Known rows, with every step that occurs
n-g-t-j: [ -9  -8  27   3   7  28  37  13 -18  -1  21   9 -12  -2  27  -9  20 -31
 -16   9  20  -8  46 -11 -34 -32 -12  14 -21  37]
j-k-f: [-16   6 -15  -8   8   9  13  20   9  13 -38  -9  10  17   9 -17  -1   8
 -20  -4  -4  23   7  16  -1 -23  13  -7  -4  29]
b-n-g: [ 27   2  10 -21  11   2   0  -9  -3   9  61  16  18  -3  48  -9  11 -21
 -20  -2  32 -23   5  -1 -33   9  -8  -3 -12  41]
k-j-t-g: [ 21  16  22   8 -11 -30  21 -19  -1 -15  82  12 -23   7   4  36 -18 -17
 -43  32   7  -5  14  16 -14  -7  39  12   9 -22]
u-b: [ -7   3   3 -11   7  -7 -22   8  19  -5  -6  -5  12 -19  18  17  -3  -8
  24  20 -21 -31   9  -4  -8 -13 -18   3 -10   6]
q-u-b: [  2   3 -10  -3   6   4 -42  15  22  11   2 -12   4   5  15  36  19 -35
  15  16 -15  -7  -1  -9  10 -19 -19 -12 -16   0]
j-q-u: [  4   7 -11   2  -5 -15 -23   8  -5  11   1 -14 -13  23   6   2  -2 -17
  -6  -9  12   9 -13 -20  26  -4 -13  -6 -23  13]
k-j-q-u-b: [ 14  12  -7  -7   3 -29 -44  12  10  -4 -10 -21  -2  -6  57  40  10 -34
  -8  30 -25 -42 -12 -23  10 -27 -28   6 -16   8]
f-t-g-n-b-u: [ 20   8  18 -13 -15   7   7  16 -16 -52  64 -25  19   0  17 -15  88 -73
   4  10  -1  50  38   7 -26 -19  60  18 -30  39]
f-k-j: [-20   8  -5 -10  -3 -15  15 -15  -3   7  37   9   1  -3  34  35   8 -22
 -28  19   4  -6 -24  11  -1 -15   8  -1  25  11]
k-f-t-g-n: [-11  15   9  -4  -5   8  27  17  -3 -39  14  -5  -2  12  -3  11  36 -50
   3   0  -8  57  19  19 -31   3  80  21 -26  72]
g-t-f-k-j-q: [-17   8  13 -26 -12 -38  26 -32 -28 -15  33  20 -27  24  52   2 -27  -1
 -34  16   5  16 -36 -29 -21 -46  11  21   0  65]
q-j-t-g-n-b: [ 38  20  16 -10  -7  29  -1  12 -26 -13 109 -10 -11 -29 -42   2   6 -41
 -32  26  39  43  16   4 -42   1  48  10 -32  55]
j-t: [  3   3  12   1   4  -9  13 -13   9   3  43  -3 -14  -2  -2   7 -24   3
 -27   9   5  17 -16   8  -4  -1  11  -4   8 -30]
j-k-f-t-g-n: [-23  13  -4  -1  -8  21  21  18  -2 -18   0 -19   8  13  -6  -5  58 -34
 -15   1  -6  92  21  18 -28 -22  80  18 -18  66]
q-u-b-n-g: [ 32   5   2 -22  16   5 -45   7  20  22  70   6  22   5  57  25  37 -57
  -7  13  18 -30   6 -14 -22 -12 -21 -13 -24  46]
t-f-k-j-q: [-14  17  -1 -33  -6 -55  13 -17 -10  -9  38  17 -12  13  46   6 -27  14
 -29  17  11  -9 -18 -16  -7 -32  -2  12  10  54]
q-j-k-f-t: [-17  13  -2  -3  -5  28 -14  36   7  24 -71 -41  -7  -2 -30  -6  17 -29
 -33   1   6  41 -20   8  -9 -32  59   0  -1  63]
k-j-q-u-b-n: [ 25   5  -7 -11  12 -40 -43  -5   5   6  15 -16  11   9  88  43   8 -38
 -16  31  -3 -35 -33 -33  -4 -10 -23  -1  -6  36]
u-b-n: [  4  -5   2 -18  16 -15 -19 -10  12   8  28   0  25  -6  48  20  -1 -16
  16  21  -6 -30 -17 -13 -25   5 -19  -1  -1  36]
t-f-k-j-q-u: [ -8  18 -15 -25  -9 -46  -4 -14  -5   9  51  12 -21  36  44  25 -13 -12
 -40  12  18  11 -27 -20   9 -41   0  -5   7  46]
k-f-t-j: [-40   2  10   1  11   0  40  33  16  -2 -53 -23   3   3  22  11  14 -37
   0  10  -1   1  25  12 -15 -15  24  -5   9  60]
q-j-k-f: [ -3  11 -11  -6   7  28 -14  34  -2  30 -46 -17  -3   7 -28 -16 -20   0
 -23   3  11  12  -4   9  -6 -25  30  -5  -7  60]
g-k-j-q: [  9  17  -7 -12  -9 -10  10 -19 -31  -3  -3  -6  -5 -30  54  -5 -23 -21
 -49  27 -13 -21 -17  -5   2  -6 -42  11  -1  21]
g-t-j-k-f: [-40 -10   3  12  12  25  55  20  -8  20 -50 -14  -3  21  23 -15  -4  -3
 -22   9   3  37  26   0 -19 -43   9   2  -5  51]
k-f-t: [-16  11   8  -8   1   0  12  22  15 -12 -50 -15   2  10   7   2  23 -35
  -5  -5 -12  16 -12  18  -4  -6  42   2  -2  39]
u-b-n-g-k-j: [ 29  15   6 -37  14  10 -14 -21  -5   7  66  13  28 -49 107  20  12 -60
 -43  50  -8 -63  -3   5 -47  -9 -52   8  -4  44]
j-k-f-t: [-33   8  -2  -5  -2  11  11  21  19   8 -65 -33   9  14   5 -12  38 -22
 -28  -5 -12  52  -9  17  -2 -32  41  -2   4  33]
b-n: [ 11  -7  -1  -5   8 -11   1 -17  -3  10  30   4  14  13  32   3  -1  -6
  -8   3  16   1 -21  -8 -17  15   2  -6   8  34]
k-j-t: [ 14   5  15   4   4 -17  12 -15   8  -7  36  -4 -14  -4  29  33 -15  -8
 -49  26  -8  -6 -21  10 -12 -10  18   5  26 -41]

Rows
[ 28  -4   1 -18  10  14  -1  19 -16 -41  49 -17  34  -9  42 -23  58 -31
  -1   6  -4  19  17   2 -20 -16  14   4 -20  11]  g-n-b-u
[-11   7  20 -38  -6   3  24 -21 -14   1  79  42 -19  25  26 -13  -1 -19
 -30  -2  28  25   2  -7 -38 -43  14   8 -22  60]  n-g-t-f-k
[ 22  14  15   7  -4  27   3   1 -22  -4 100   2 -30  -8 -51  22 -27 -22
 -23  20  26  53   8  -1 -37   8  67  16 -22  41]  q-j-t-g-n
[-27  -7   6   9   4  -5  -2  15 -10  10 -18 -24 -22  13  37  21  -2 -35
  11  27  -2  -3  14 -44  -2 -40 -36   4 -36  50]  g-t-j-q-u-b
[-26  -3   2   5   9 -22  25  13 -12   5 -13 -14  -7  -1  23 -16 -18  13
   5  10  13 -22  29 -23   5  -6 -33   5  -9  46]  t-j-q
[ 11   1 -10 -15  11 -28 -40  -2   9  18  29 -12  12  17  52  17   2 -28
   8  13   6 -15 -27 -35   4  -4 -34  -9 -25  54]  j-q-u-b-n
[ 25   8  18  -8   3 -33  16 -22  11 -12  48  13 -22  16  30  23 -30  16
 -54  30  -4  -5 -12  -2 -32 -33  23   5  31 -15]  k-j-t-f
[-37  -6  12  13   0   1  24  15   7   4 -28 -30  -5  -2  14  15  33 -30
  -4  16   2  13  19  -6 -10 -19  14   2  17  26]  f-t-j
[ 28  -2  32 -40  14  -3  -9 -20   1  -9  63  34   4  10  70  -5  -3 -21
  -9  18  10 -19   6 -32 -69 -32  -8  18 -29  75]  u-b-n-g-t-f
[-29  19  10 -21   8  33  48  27   0   7 -10  -4   7 -32  51 -15  20 -75
 -39  18   4 -10  45  29 -31 -19 -20  -5 -13  79]  n-g-k-f-t-j
[  9  21  10 -39   6  26  20  -3  -2   8  27   6  22 -15  69 -18  27 -76
 -48   6   9   6 -15  25 -36   4   1  -9 -14  90]  b-n-g-k-f-t
[-40  -2 -12   6  18   8  39  35   9  23 -45 -18  14   8  21 -14  -5  10
 -12  16   8  11  43  13  -8 -31  -5  -9   8  46]  t-j-k-f
[  9   5  15 -12   3 -22  17 -16  15  -4  54  15 -18  23   4  -1 -45  25
 -29  12   6  20  -7  -2 -24 -20  16  -3  10  -5]  j-t-f
[ 33   7   9 -16  -5   2   9  16 -23 -46  88  -1  24   4  19 -20  52 -41
  10  14   7  19  51  10 -23 -12  36  11 -37  36]  t-g-n-b-u
[ 16  11   3 -41  14  20 -15 -16   0  15  75  17  33 -40  76  -5   5 -49
 -21  33   2 -40   5   4 -41  -1 -56  -3 -24  58]  u-b-n-g-k
[-42   8  11  -5   9 -21  35  36   3  -3 -64 -32  -4   3  35 -12  -4 -23
   0   7   1  -7  19  -3  -3 -13   9   5 -10  78]  k-f-t-j-q
[-41  12   1  -5   3  24  49  17  -2  11 -41 -19   2 -19  33  -5   1 -57
 -26  25  -7  11  17  23 -16 -12  -9 -11   6  69]  g-k-f-t-j
[  3  27  -6 -17  -9   8  34  -1 -17  -2  38  28   1   0  -1 -16 -40 -32
 -11  20   0   0  33  34  -6  10  -2  -5 -28  58]  t-g-k-f
[-38 -11 -12  17   6  11  25  15   1  31 -16 -22   5   6   9 -11  16  14
 -14  18  15  22  38  -6  -4 -33 -16  -3  16  17]  t-j-k
[ 23  11  14  12  -1  -8  26 -17 -12 -29  98   6 -16  -2  18  41   3 -23
 -41  30  -5  36  11  10 -38  -3  58  23   1  -7]  k-j-t-g-n
[-54  -9  -1  19  -3  12  21  15  11  26 -41 -46  -2   3   9  -3  53 -18
 -21  15   6  47  21  -7 -10 -45  13   1  23  23]  f-t-j-k
[-17  -2 -10  15   6 -14   7  20  -8  21  -3 -20 -12  17  22   6  -4 -15
  -3   8  19  -1  21 -28  21 -16 -34 -11 -15  35]  t-j-q-u
[ -2   3 -11   8  -6  30 -27  14  -9  41 -18 -26 -10  -4 -38 -10  -1   7
 -25   6  18  26  -9 -10  -4 -24  12   0   2  30]  q-j-k
[  4  18  -4  -5 -21  12  23 -26 -24   5  58  18  -8  -9 -12  -9 -18 -30
 -12  21   1  15  31  14  -5   8 -14   2 -18  28]  t-g-k
[-25  -2  14  -3  15  34  49  30  -8  11 -21   0  -2   6  37 -26  17 -22
 -35   7  18  13  54   7 -35 -51   3   5 -24  64]  n-g-t-j-k-f
[-42 -18   4  24   0  24  40   1 -17  23 -18 -20 -11  17  14  -9  17   0
 -23  17  10  49  21 -19 -18 -46  -7   8   3  19]  g-t-j-k
[ 23  10   0 -30   6  27   9 -25 -17  21  75  23  20 -25  59 -19   5 -42
 -42  14  24  -8  -4   7 -33  10 -40  -6 -12  52]  b-n-g-k
[-15   4  14 -19 -11 -15  28 -37 -17  -8  52  30 -22  26  43  26  -7  -9
 -39  20   1  25 -35 -13 -31 -45  27  12  18  38]  g-t-f-k-j
[ 20  16   7 -17  -3  -9  26 -39  -4  -1  66  17 -19 -12  46  12 -42  -3
 -83  42 -15   8 -20   7 -31 -27 -10   1  30  -8]  g-k-j-t-f
[-15  13  -2 -27  -5 -29  18 -22   0  -4  48  24  -8  18  37  24 -14   1
 -31  21   5  -2 -18  -1 -20 -35  13   1  30  30]  t-f-k-j
[ 30   1   9 -23   0 -11  -6  18  -4 -22  31 -15  30   5  31 -31  32 -27
   2   6   1 -21  21  10   3 -18  -5 -10 -13  -1]  n-b-u
[  6  30   7 -14  -5   2  50 -10 -10  -2  80  26 -12   2  -1  -8 -59 -29
 -42  27   2  20  20  40  -8   7  11 -11 -23  33]  j-t-g-k-f
[-25   9   6 -27   0 -24  30 -28  11  14  98  26 -18  24   7   7 -46  17
 -35  11  19  39 -22   7 -14 -25  16 -12  21  17]  j-t-f-k
[ 27  -6  27 -13   5  15  12 -19 -21   4  53  18   2  11  50 -11  18 -34
 -29  -4  26   9 -13 -16 -43  -4   8  10 -24  47]  b-n-g-t
[-32   0   0  16  -6 -11   4  23   2  15 -26 -44 -17  18  19  10  37 -45
 -10   7  12  24   4 -27  17 -24  -1  -4  -7  38]  f-t-j-q-u
[-10  16   9 -26  -3  -7   5 -13   1  28  93  15 -34  16 -29  12 -66   7
 -37  16  38  30 -34  -2 -17 -25  35 -13  12  46]  q-j-t-f-k
[  8   5   1   5  -6   8  14  -4 -21 -26  59  13  -1   1 -10  10  18 -11
  10   9   5  43  31  -1 -24   9  38  21 -24  35]  t-g-n
[  3  24  10  -1 -33   7  18 -26 -18 -11  32  -5 -13 -20  23  23  27 -71
 -41  37 -15  18   8  14 -16 -12  22  16   6  23]  f-t-g-k-j
[-25 -16  17  19   3  14  38  -2 -18   3 -12  -5 -16  13  14   5  -3 -11
  -4  12   6  14  20 -19 -21 -21  -3   8  -3  25]  g-t-j
[  9  14  18   3 -12 -18  20 -15   1  -4  88  13 -22  13 -26  10 -29  -6
 -16  18  15  22  22  15  -5   7  30   3  -9 -14]  j-t-g
